Every row comes from one small tree of marks. Brackets hold a mark, then the marks that hang from it, in the order of their numbers. Every link used is in the known rows. Which tree was each row made from?
Known rows
[k_492 [k_47 [k_76 [k_876 k_131]]] k_214 k_392]: [-6.26 -1.28 -2.00  1.15 -6.34  1.84  1.53 -1.39  3.25 -3.11  6.38  0.42
  5.52  3.53  4.42 -1.08  0.20  4.33 -3.47  5.87  0.12]
[k_76 k_214 [k_876 k_131 [k_492 k_47]]]: [-5.18 -1.80 -2.31 -0.66  1.12  4.84  1.85  0.10  2.23  0.17  4.20 -1.44
  3.75  0.34  5.08 -1.64 -0.62  3.01 -5.67  2.17  0.55]
[k_492 k_47 k_214 k_392]: [-7.36 -1.27 -1.55  1.30 -6.65 -0.77  0.62 -1.01  1.88 -2.64  4.33 -1.82
  5.58  4.63  2.54 -0.74  0.05  3.14 -2.44  5.29  1.01]
[k_492 [k_214 [k_131 k_47]]]: [-3.37 -0.71  1.21  0.49 -2.16  0.01  0.67 -0.43  1.41 -1.26  2.37 -2.76
  3.96  1.00  0.96 -0.61  0.92 -0.85 -2.32  0.92  0.72]
[k_76 [k_214 [k_131 [k_47 k_492]]]]: [-4.72 -2.09  0.86  0.23  0.17  2.05  1.85  1.20  2.58  2.12  2.63 -1.67
  4.88 -0.47  2.28 -1.92  1.26 -1.63 -2.10  0.61  2.62]
[k_214 k_76 [k_131 k_876]]: [-2.25 -2.16  2.86 -1.36  1.10 -2.05 -0.52 -1.02  0.69  2.75  4.41 -0.31
 -0.44 -1.71 -0.94 -2.67 -0.18 -3.31 -3.87  0.92  2.46]
[k_131 k_47 [k_214 k_76] [k_876 [k_492 k_392]]]: [-8.12 -4.00  3.31  1.52 -2.18 -1.22 -4.28 -0.81  0.58 -4.06  2.90 -1.39
  2.51  4.09 -0.91 -1.84 -1.17  3.97 -3.86  6.07 -0.43]
[k_876 [k_131 k_47] [k_492 k_392]]: [-5.75 -2.61  0.78 -0.15  2.58  1.71 -0.66 -1.53  0.97 -4.85  2.76 -2.86
  1.15  4.41  4.98 -0.01 -2.39  2.47 -4.53  5.83 -1.19]
[k_214 k_76]: [-0.97  0.62  0.46 -1.87 -0.72 -0.33 -2.78 -1.60  1.80  2.58  4.91  0.95
  0.73 -1.61 -0.58 -0.82  0.20 -0.34 -2.21 -0.49  2.24]
[k_47 [k_492 k_214 k_392]]: [-2.20 -1.54  0.91  1.20 -2.32  1.86  3.75 -3.08  3.29 -2.14  5.26 -0.48
  5.52  2.74  1.52  1.04  2.03  2.17 -1.82  2.32  3.04]
[k_47 [k_76 k_214] k_492]: [-0.36  0.57  0.30 -0.26  0.19  4.40  3.03 -1.62  5.58  0.26  6.46  4.08
  6.56 -0.78  2.72  0.50  2.97  2.12 -0.69 -1.32  3.15]
[k_76 k_214 [k_876 k_492]]: [-3.64 -1.43 -1.31 -0.52 -0.12  5.02  0.98 -0.01  1.93  1.70  4.14 -0.83
  3.80 -0.40  2.63 -0.78  0.52  1.03 -3.55  0.39  1.51]
[k_131 [k_47 k_76 [k_492 k_876]]]: [-3.29 -2.80  2.51  2.05 -2.03  2.63 -0.07 -1.16  5.44 -2.58  5.15  0.34
  2.77  1.98  2.51 -0.96  1.48  2.91 -1.51  1.75  2.07]
[k_76 k_214 k_876]: [-3.26 -1.96 -1.13  0.48 -1.95  5.28  0.99  0.28  2.33  3.41  3.88 -1.10
  4.46 -1.22  2.18 -1.48  0.52  0.03 -2.84  0.30  2.95]
[k_876 [k_131 k_214] k_492]: [-2.28  0.06  0.34  0.10  3.83  1.30  0.36 -1.82 -0.05 -5.28  2.15 -1.28
  3.23  3.12  2.77  0.64 -1.60  3.31 -4.26  1.68 -2.09]
[k_876 [k_131 [k_47 k_76]] [k_492 k_214 k_392]]: [-5.28 -1.00 -0.18 -0.98  0.79  1.92 -0.20 -1.86  2.00 -6.29  4.21 -0.71
  3.42  4.15  5.25  0.96 -1.09  3.49 -4.59  5.55 -2.31]
[k_131 [k_214 k_76] [k_876 [k_492 k_47 k_392]]]: [-6.55 -2.39  1.68  1.00 -2.01 -2.12 -2.21 -1.53  0.04 -3.49  3.98  0.18
  3.34  3.91 -1.08 -1.49 -1.07  4.12 -3.96  4.55 -0.06]
[k_876 [k_492 k_214]]: [-2.16  1.35 -0.15 -1.25  0.39  0.49 -0.41 -1.96  0.85 -3.26  3.24 -0.86
  3.38  2.39  1.07  1.76  0.34  1.76 -2.33 -0.24 -0.43]
[k_47 k_76]: [ 0.04  1.20  0.75  0.08 -0.98  2.55 -1.11 -1.43  2.99 -0.32  4.64  2.51
  3.39  0.04  1.62  0.34  0.36  0.42 -0.04 -0.83  1.50]
[k_76 [k_214 k_131] [k_876 [k_492 k_47 k_392]]]: [-6.47 -3.38 -1.06  0.21 -0.68  3.53  3.16  0.91  1.61  1.59  4.57 -1.91
  3.25  0.59  3.86 -2.83  0.45  0.07 -4.58  3.37  0.93]
[k_492 [k_47 k_76] k_392 [k_876 k_131]]: [-6.91 -4.67 -0.77  2.65 -5.21  0.05  1.46 -0.97  3.80 -4.33  7.09  0.90
  3.08  5.52  5.27 -2.24 -0.98  3.02 -4.01  6.91  0.51]
[k_492 k_47 k_214 [k_876 k_131]]: [-5.84 -2.37 -1.73  1.51 -5.08 -1.36  1.71 -0.97  3.16 -4.97  5.07 -1.47
  4.66  4.32  3.57 -1.19  0.11  3.95 -5.26  3.03  0.13]
[k_876 [k_492 k_47]]: [-4.27  0.33 -0.15 -0.37  0.99  0.00 -0.94 -1.05  1.24 -2.68  3.08 -1.52
  1.60  3.02  2.27 -0.21 -0.72  3.18 -2.49  0.79 -0.01]
[k_214 k_131]: [-1.50 -1.54  2.26  0.85  1.15  0.20  1.71 -0.33  0.46  1.10  2.19 -2.49
  1.42  0.02  0.92 -1.64 -0.10 -3.41 -1.77 -0.01  1.82]

Write each row's tree
[-4.18 -1.86  1.98  0.70 -2.14 -0.45  0.47 -0.62  1.18 -1.65  2.24 -2.90
  3.92  1.59  0.54 -0.74  0.38 -0.79 -2.89  1.71  1.25]
[k_492 [k_214 [k_131 k_47 k_876]]]
[-3.81 -2.36 -0.38 -0.40 -4.09 -1.03 -0.67 -1.57  3.27 -3.10  6.07 -0.09
  2.96  1.64  1.66 -0.67  0.76  1.64 -5.46  2.55  0.13]
[k_492 [k_214 k_76] [k_876 [k_131 k_47]]]
[-7.84 -4.76  3.35  1.41 -0.76  0.31 -3.10 -0.92  1.12 -3.46  1.99 -3.39
  1.21  4.87  1.48 -0.81 -2.06  1.95 -3.00  5.67  1.47]
[k_131 k_47 [k_876 [k_492 k_392]]]
[-4.31 -2.92  1.90  1.27 -2.97  0.88 -0.19 -1.33  4.53 -2.18  4.75 -1.45
  2.82  1.89  1.27 -0.95  1.72  2.88 -2.86  2.00  2.13]
[k_131 [k_47 [k_492 [k_214 k_76] k_876]]]
[-5.74 -1.84  0.07 -0.86  2.24  2.69 -0.50 -1.00  2.02 -4.42  3.89 -0.56
  2.71  3.54  5.73  0.06 -1.63  2.61 -4.20  5.49 -1.45]
[k_876 [k_131 [k_47 [k_76 k_214]]] [k_492 k_392]]
[-7.07 -1.44 -1.37  1.06 -4.79  1.28  0.07  0.13  3.18 -0.43  5.38  1.16
  5.18  3.08  3.94 -1.79 -0.17  2.38 -1.34  4.87  1.64]
[k_492 [k_47 [k_76 k_214]] k_392]
[-3.56 -0.43 -0.64  1.06 -1.84  2.58  0.06 -0.74  3.44 -0.94  4.83  0.23
  2.52  1.10  3.94 -2.06 -0.65  3.84 -2.81  1.65  1.06]
[k_492 [k_47 [k_76 [k_876 k_131]]]]
[-1.36 -0.12  0.18 -1.33 -2.17  0.20  0.96 -1.36  1.55  1.27  5.14 -0.58
  2.47 -1.73 -0.02 -1.18  1.52 -1.06 -3.91  0.13  0.96]
[k_492 [k_214 [k_76 k_876] k_131]]
[-4.15 -0.08 -0.69 -0.89  3.75  0.69  0.33 -1.52  1.14 -4.33  2.90 -1.92
  1.48  3.23  4.82 -0.25 -2.11  3.94 -4.88  2.28 -1.09]
[k_876 k_131 [k_492 k_47]]
[-7.90 -5.69 -0.61  3.07 -4.93 -0.84  1.62 -0.84  2.57 -3.88  5.58 -1.88
  2.47  6.18  4.59 -2.48 -1.60  2.51 -4.58  7.26  1.13]
[k_492 k_47 k_392 [k_876 k_131]]
[-5.72 -1.26 -0.32 -1.93  0.94  0.47 -1.05 -2.00  1.44 -4.88  4.35 -1.48
  2.12  3.31  4.18  0.38 -1.16  3.11 -5.64  5.73 -1.95]
[k_876 [k_131 k_47] [k_492 [k_214 k_76] k_392]]
[-4.88 -3.54  2.80  0.97  1.17 -1.12  1.59 -0.62  0.01 -1.16  2.61 -2.76
  1.05  2.63  1.38 -1.97 -1.12 -1.75 -3.31  3.09  1.45]
[k_214 [k_131 [k_876 [k_492 k_47 k_392]]]]
[-7.33 -3.98 -0.68  2.37 -8.22 -1.83  3.20 -0.38  3.58 -4.28  7.56  0.71
  5.01  4.99  3.38 -2.24  1.55  1.26 -3.62  6.04 -0.07]
[k_492 [k_47 k_76] [k_214 k_131] k_392 k_876]
[-6.19 -4.62  4.52  4.29 -1.85  0.98 -0.72 -1.09  2.32 -4.30  1.59 -2.66
  4.84  4.09 -0.50 -1.57 -0.11  4.73 -2.58  3.79  2.06]
[k_131 [k_47 k_492] k_214 k_876]
[-6.00 -1.00 -0.80 -0.25  1.20 -0.45 -0.01 -1.59  0.49 -5.12  4.26 -0.59
  2.65  4.20  3.69 -1.07 -1.79  5.00 -5.48  5.57 -2.41]
[k_876 [k_131 [k_214 k_76]] [k_492 k_47 k_392]]
[-3.79  1.34 -0.49 -1.15  0.05 -0.33  0.79 -0.97  1.87 -3.72  4.38  0.14
  3.33  2.30  2.70 -0.08  0.78  2.70 -2.93  0.64 -1.40]
[k_876 [k_492 [k_47 k_76] [k_214 k_131]]]
[-3.73 -0.46 -0.70 -1.03 -5.21 -0.58 -0.76 -2.15  1.49 -0.29  5.76  0.43
  4.27  1.55  0.30  0.38  0.79  0.14 -2.49  3.78  1.29]
[k_492 [k_214 k_76] k_392]
[-3.63 -0.31 -0.48  1.25 -2.79  2.34 -0.39 -0.56  3.46 -0.40  4.86  0.35
  2.61  1.04  3.06 -2.03 -0.19  3.55 -2.00  1.14  1.44]
[k_492 [k_47 [k_76 k_876]]]
[-4.32 -2.17  0.80 -0.08  0.14  1.11  1.37  0.95  1.10  2.51  2.34 -1.21
  4.92 -0.32  1.23 -1.60  0.22 -2.91 -2.33  0.45  2.99]
[k_76 [k_214 [k_131 k_876]]]
[-1.44  0.66  0.09 -0.65 -0.47  2.78  0.66  0.23  3.07  1.52  4.63  2.76
  5.11 -1.26  2.32 -0.70  1.23 -1.48 -0.71 -0.84  1.53]
[k_47 [k_76 [k_214 k_131]]]
[-3.31 -2.51  2.67 -1.83  1.60 -2.29 -0.28 -1.31  0.30  1.38  4.99 -0.16
 -0.73 -0.42 -0.39 -2.23 -0.34 -2.79 -4.31  2.46  1.44]
[k_214 k_76 [k_131 [k_876 [k_492 k_392]]]]
[-3.19 -2.26 -1.51  0.12  0.00  5.74  1.87 -0.03  2.24  2.24  3.78 -1.40
  4.36 -1.11  3.96 -1.49 -0.45  0.57 -4.55  1.36  2.22]
[k_76 k_214 [k_876 k_131]]
[-3.47  0.63 -0.83 -1.21  3.57  1.31  0.23 -1.60  1.96 -4.63  3.98  0.00
  1.92  2.75  5.27 -0.11 -1.70  4.28 -4.46  2.06 -1.52]
[k_876 k_131 [k_492 [k_47 k_76]]]
[-5.72 -3.27 -0.52  2.34 -3.44 -1.51  0.35 -0.52  2.73 -3.65  4.99 -0.76
  2.72  3.70  2.66 -2.80 -0.73  4.01 -5.01  3.23  0.17]
[k_492 k_47 [k_876 [k_131 [k_214 k_76]]]]
